Known rows, with every step that occurs:
kozo > kozam > tinu > fimitar > pegug > fibipu: [-24   0 -56  -2   8  12  27  51  23  37  18 -18 -18  30 -15  -3  -5 -21
  31  14  18 -14   2   5  21  12  19   5  16 -19 -48  15  17  25]
fimitar > tinu > fibipu > pegug > kozam: [ 18  29 -37 -17  14  14  12  18   5  19  -1 -19 -24  64   9   2 -28 -20
 -21  18 -15 -24  10   9   9   4  10  -5   2   3 -10  31  -1  11]
bigiv > kozam: [ -1  27 -23  -6  -4  16   9  36   7  12  -8 -10 -38   7 -11 -11 -16 -13
  17  11  14  -8  10 -22  -1   0  11 -15 -21  -5 -18   8   2   5]
tolo > kozo > kozam > tinu > fimitar > pegug: [-36   2 -58 -13   9  22  18  49  23  15  13 -22 -34   3 -11  -6  -9 -22
  10   1  10 -18  19   6  20   1  30   2  17  -3 -46  16  26  16]
tolo > kozo > kozam > tinu: [-24  16 -34  -7   9  18  16  32   8  -1  19 -28 -28 -11  -4  -7  -5  -3
  -8  -6  19  -6  31  -6  19  -4  32   2  -9  -6 -41   9  27   1]
tinu > fibipu: [ -6  30 -11  -8  13  28   9  16   1  22   2 -20 -29  30  -1  -3 -13 -17
  -9  12  18 -12  13  -4   2   3  27  -3  -6   5  -9   9  -3   7]
fibipu > tinu > fimitar > pegug > kozam > bigiv: [-13  25 -64  -9  24   6  17  43  21  30   8  -2 -48  36   7  -4 -50 -56
  -2  20 -19 -11  14  22   9  18   0 -13  47  16 -25  20 -38   6]
kozam > tinu > fibipu > pegug > fimitar: [ -3  21 -31 -19  21  32  -5   7   5  -2   5 -23 -21  40  -1  -8  -8 -17
 -10  13  13 -25  14   5   6   0  36 -16 -25   4 -24  18  18  13]
zepaz > tolo > kozo > kozam > tinu > fimitar: [-29  11 -50 -12   4  28  10  55   6   0   4 -14 -34  -4 -12 -12  -3 -14
   3  18   1  -8  30  -8  23  -6  44 -10  -3  11 -47   7  27   3]
tolo > kozo > kozam: [-18  23 -24  -2   0  21  22  32  12  11  20 -23 -37 -17  -2  -6  -8  -5
 -10  -2   4  -6  38  -6   9  -6  25  -1   1   2 -27   4   6   0]
kozo > kozam > pegug > fimitar: [-23  15 -32  -2   9  24  21  34  13   4  22 -29 -41   7 -16 -17  -9  -7
  14   2   3 -22  29  -6  29  -6  33 -16 -19  -8 -11   4  22  -8]
bigiv > kozam > pegug > fibipu > tinu > fimitar: [-10  27 -29   5   4  15   9  50  16   7 -10   1 -15  34 -10  -8 -24 -29
   9  29  -2 -18   3 -13  18  10   4 -23  11   1 -12   8 -21   5]
zepaz > tolo > kozo: [-12  29 -28  -3   3  24  13  42   3   0   3 -11 -46 -13  -1 -19 -15  -7
 -11  10 -15   7  37  -5  -3 -14  25  -8  -7  27 -36   6   7  -3]
kozam > tinu > fibipu > pegug: [  1  25 -22 -11  17  23   0  11   1   9  -7 -17 -14  41   8   2  -2 -10
 -17  10  20 -16   8   3   6   6  29 -13 -14  -7 -19  18  18  15]
pegug > fibipu: [ -6  25 -16   4   3   7  25  31   7  23  17 -12 -23  21   1 -11 -15  -8
   6  17   8   1  17  -6  -2   4   8   5  -1   0 -32  11  -7  15]
tinu > fibipu > pegug: [  7  29 -10  -6   7  27   7  10   6  21  -5 -12 -23  38   9   5  -5 -13
 -18  13   6 -16  17   3  -3   4  22 -17  -7   0  -7  13  -1  12]
kozam > tinu > fimitar > pegug: [-26   5 -50 -13  14  13  11  48  15  23   0 -16 -34  29  -8 -10 -16 -28
  19  15  10 -18   2   5  12  11  22   0  11  -4 -41  22  19  23]
fimitar > tinu > fibipu > pegug > kozam > kozo: [  8  22 -34 -17  20  19  19   7  -2  22  -1 -22 -21  71   8  -1 -22 -16
  -6  19  -7 -25   9  16  18  12  16  -1  -2   9 -12  42   6  20]
fibipu > tinu > kozam: [ -6  31 -17   5  10   1  15  39  12   7  11 -12 -40  11  -7   7 -24 -29
 -17   4   4  -4  33  -2  -5   8  11   2  12  18 -13  -1 -30  -1]
kozo > tolo: [  2  20 -17  -3  -1  12  17  25   4  19   9  -4 -34   3  10 -14 -31 -20
  12  13  11   0  27   4  -7  -2  14  -6 -27  -9  -5   6  -3   9]
fibipu > pegug > kozam > bigiv: [  7  32 -43  -9  15   2  22  22   5  13   2   2 -36  24  20  -5 -27 -13
  -5  12 -13  -2  29   8  -2   8   0 -25   2  -7 -22  23 -15   3]
fimitar > pegug > kozam: [-11  24 -51  -9  12   0  27  44  17  26  10 -20 -47  23  -8 -10 -26 -21
  11  -6 -11   3   4   8   1   1   4   9  13  -1 -29  16   3   2]
zepaz > tolo > kozo > kozam > tinu: [-19  18 -43  -3   7  23   9  48   2  -2  12 -20 -39 -15  -8 -13  -1  -2
  -5   2   5   3  34  -6  19 -12  41  -5 -16   8 -45   2  34  -6]
pegug > fimitar > tinu > fibipu: [  1  21 -31 -20  18  35   3  14   6  12  17 -34 -37  48  -7 -14 -34 -32
  -3  26   3 -35  20   2  13  -1  28  -3 -14  24 -15  25   2  16]
fibipu > tinu > fimitar > pegug: [-19  18 -35  -2  12  15   8  43  24  32   5 -13 -41  29  -3   0 -31 -50
  -3  20 -11 -18  10  16   5  14  11  -3  36  19 -22   9 -20  15]
tinu > kozam > pegug > fibipu: [-11  22 -23  12   6  -1  40  51   9   1  11  -9 -24  17 -11  -6  -8   5
  11   2  10  -4  25 -11   5  -1   7   1  -1  -9 -16  10 -12   2]
zepaz > tolo > kozo > kozam > tinu > fibipu: [-16  24 -39  -8  13  39   3  36   0   1   7 -25 -32   2  -9  -5   3  -5
 -17   2  18  -2  25  -4  20 -12  50  -7 -14  11 -33   2  30  -6]
zepaz > kozam > pegug > fibipu > tinu > fimitar: [-13  16 -40  10  19   5  26  48  11   9   9   2 -14  24  -4 -15  -5 -31
   2  37  -4   1  11  23  14   8  10 -11  29  -3 -15   7 -13   7]
tolo > kozo: [-18  27 -19  -7   4  18  18  28   7   1  11 -17 -36  -8   4 -14 -19  -9
 -13   3  -3  -5  34  -4  -3  -6  17   2   0  14 -30  13  -3   4]

Rows:
[ -2   4 -54  -9  22  14  21  40  10  -6  18 -22 -41  17 -14 -33 -14 -20
  16  24  -9 -16  25  19  21  -9  23 -11 -16  -1 -14  22  27   6]
zepaz > kozam > pegug > fimitar > tinu
[-22  21 -26  12   2  16  38  40  14   4  22 -20 -19  -4  -1 -12  -4  10
  -2  -4   2  -4  34  -6  19  -8  19  -2   4 -10 -27   6   8  -3]
tolo > kozo > kozam > pegug > fibipu
[-14  22 -34   0   8  24  24  24   9  13  19 -11 -43 -17  10  -9 -19 -10
  -8   2  11  -8  51   0  11   0  21 -16   4   1 -28  10 -10   1]
tolo > kozo > kozam > bigiv
[ -2  16 -36 -15  12  18  10  27   9   8  23 -28 -43  32  -8 -22 -37 -27
   5  25  -9 -30  29  -1  13  -1  19   0 -14  20 -27  24   7  15]
pegug > fimitar > tinu
[-11  26 -23 -13  20  24   2  18  -3  10   1 -25 -22  33  -1  -5 -12 -14
  -9   9  32 -11   6  -6  11   5  35  -1 -13  -5 -20  14  18   8]
kozam > tinu > fibipu
[  8  25 -27 -13  13  22  24   2  -2  20  -3  -3 -17  42  18  -2 -22 -14
   7   9   9  -3  11  23  -1   5  15  -9 -25  -8   3  25  -3  14]
tinu > fibipu > pegug > kozam > kozo > tolo
[-29  18 -49 -11  23   9  23  39  15  31   6 -14 -39  45  -5  -4 -33 -46
  12  17 -15 -11   0  24  17  22   8   7  38  21 -30  24 -16  13]
fibipu > tinu > fimitar > pegug > kozam > kozo
[-19  25 -22   8  13  11  17  42  13  14   5  -6 -13  41   2  -7 -25 -30
  -6  31  -9 -16  14   2  18  12  10 -10  26   7 -16  10 -22   7]
kozam > pegug > fibipu > tinu > fimitar
[ -4  17 -36 -14  17  35   1   9  11   6  15 -28 -21  33  -7   0   1 -14
  -4   7  20 -28  18   5  19   0  41 -18 -25  -7 -21  11  29   9]
kozo > kozam > tinu > fibipu > pegug > fimitar
[ -3  33 -14  10  10   4  15  27  10  22  20 -12 -23  26   3  -4 -25 -27
 -16  20  -1   0  20   4   1  10   4   4  15  14 -26   4 -24  10]
pegug > fibipu > tinu
[ -7  21 -34 -11   3  14   2  38   1   2  -8 -14 -30  11 -13 -13 -12 -10
  17   8  28  -7   4 -21   8   3  19 -12 -30 -14 -30  12  23   7]
bigiv > kozam > tinu
[ -7  24 -60  -6  21   3  29  38  14  27  10  -9 -53  18   5 -12 -36 -22
  14   1  -4   3  17  11   1   6   1  -7  16  -2 -28  22 -12   2]
fimitar > pegug > kozam > bigiv
[-20   4 -53 -16  11  11  38  38  11  33   4  -2 -36  30   2 -14 -34 -32
  44  15  -1  -2   4  26   6  10   8   3   1  -3 -19  28  -3  22]
tinu > fimitar > pegug > kozam > kozo > tolo
[-20  20 -30  -5  12  12  27  46  11 -17  14 -18 -45   6 -21 -15 -15  -7
  14  -3   3 -17  34 -10   7  -8  24  -9 -17   5 -13   9   0  -7]
tinu > kozam > pegug > fimitar
[ 11  12 -37 -13   7   7  17  34  19  -3  18 -16 -38  31  -9  -4 -28 -22
   0  14 -15 -33  42   5   0  -2  12  -7 -15  16 -23  25  -4  19]
fibipu > pegug > fimitar > tinu > kozam
[  1   5 -31 -12  14  13  28  23  10   0  17 -18 -37  38  -8  -8 -21 -13
  16  18  -6 -34  40  13   8   7  17  -4 -20  21 -25  36   3  28]
fibipu > pegug > fimitar > tinu > kozam > kozo
[-17  14 -32  -4   8  11  13  32   4  15  16 -25 -30   8  -8  -4  -4  -8
   6   3  28  -9  18  -7  23   6  33  -2 -13 -19 -31   7  30   4]
kozo > kozam > tinu
[ -2  31 -18  12   9  -3  27  40  14  12  22  -7 -28  19  -5   6 -21 -25
 -11   9   7   1  28  -2  -6   8   1  10  17  17 -24   1 -39   8]
pegug > fibipu > tinu > kozam
[ -1  18 -14  12  11   3  37  25   6  14  25   3 -19  16   6  -2 -33 -25
  14  14  20   7  32  18  -7  13   4   9  -7  10 -11   8 -33  19]
pegug > fibipu > tinu > kozam > kozo > tolo
[-20  15 -16  -2  12   7  36  30  -1  10  10 -13 -38  11  -9  -4  -9  -4
  19   4  22  -7  30  -4   2  11  20   7  -8   8 -23  17  -5  14]
tinu > kozam > kozo
[  3  26 -20 -14  13  36   3   5  10   8   7 -18 -29  36   1  -7 -11 -20
 -11  15  -3 -26  20   5  -3  -3  27 -19 -16  14 -12  13  -1  13]
tinu > fibipu > pegug > fimitar
[ 16  13 -48 -11  16  11  19  28  15  -1  19  -5 -47  28   4  -8 -37 -25
   2  20 -10 -33  54  11  -1   3   8 -23 -12  15 -20  31 -20  19]
fibipu > pegug > fimitar > tinu > kozam > bigiv
[ -1  32 -25   6  20   4  17  32   8   8  13   0 -47   7   7   5 -35 -32
 -17  12   8  -6  45   5  -3  12   8 -14  15  16 -12   6 -44   1]
fibipu > tinu > kozam > bigiv
[-11  12 -47  -8  13   7  39  31  11  31  11 -10 -42  18   3 -16 -34 -20
  36  -1   5   8   8  27   1   5   6   9 -12  -5 -16  23   7  13]
fimitar > pegug > kozam > kozo > tolo
[  7  37 -28 -14  13  16  13  16   4  15  -5 -13 -23  47   6   4 -13 -15
 -18   5  -8  -9   7   5  -1   2  15  -9  -1   0  -9  17  -5   3]
tinu > fibipu > pegug > kozam
[-10  13 -13  -3   5  17  26  14  -3  22  10  -6 -31   7  10 -18 -25 -13
  26  14  20   0  25  10   2   8  18  -2 -32  -5  -8  17   4  18]
kozam > kozo > tolo
[-21  23 -29 -13  16   5  32  24  -5  17   8 -19 -35  27  -1 -13 -19  -9
  16   8   4   0  10   1  11  12  15   7  -4   4 -29  24   4   5]
pegug > kozam > kozo
[-16  -5 -70  -4  20   3  29  55  18  25  15  -4 -19  23 -13 -19   5 -27
  37  27  14   7  -6  27   4   7  14   6  18 -17 -49  20  21  31]
zepaz > kozam > tinu > fimitar > pegug > fibipu
[ 18  23 -19  -9  11  24   3  12   7  24  -2 -20 -22  58  10   1 -20 -20
 -21  23  -4 -34  20   7   7   5  19 -11  -6   4  -5  27   1  20]
fimitar > tinu > fibipu > pegug
[ -4   2 -31  -2  13  12  34  21  -3  18  13   3 -31  -7   5 -25  -5 -16
  35  20  25  17  22  31  -3   4  21  -4 -29 -14  -7  14  18  20]
zepaz > kozam > kozo > tolo
[-25  20 -25   4   3  22  27  38  12  -1  14 -24 -34 -12  -3 -10  -6   6
  -7  -9   2 -11  37  -7  23  -9  27 -10  -2  -9 -17   6  18 -11]
tolo > kozo > kozam > pegug
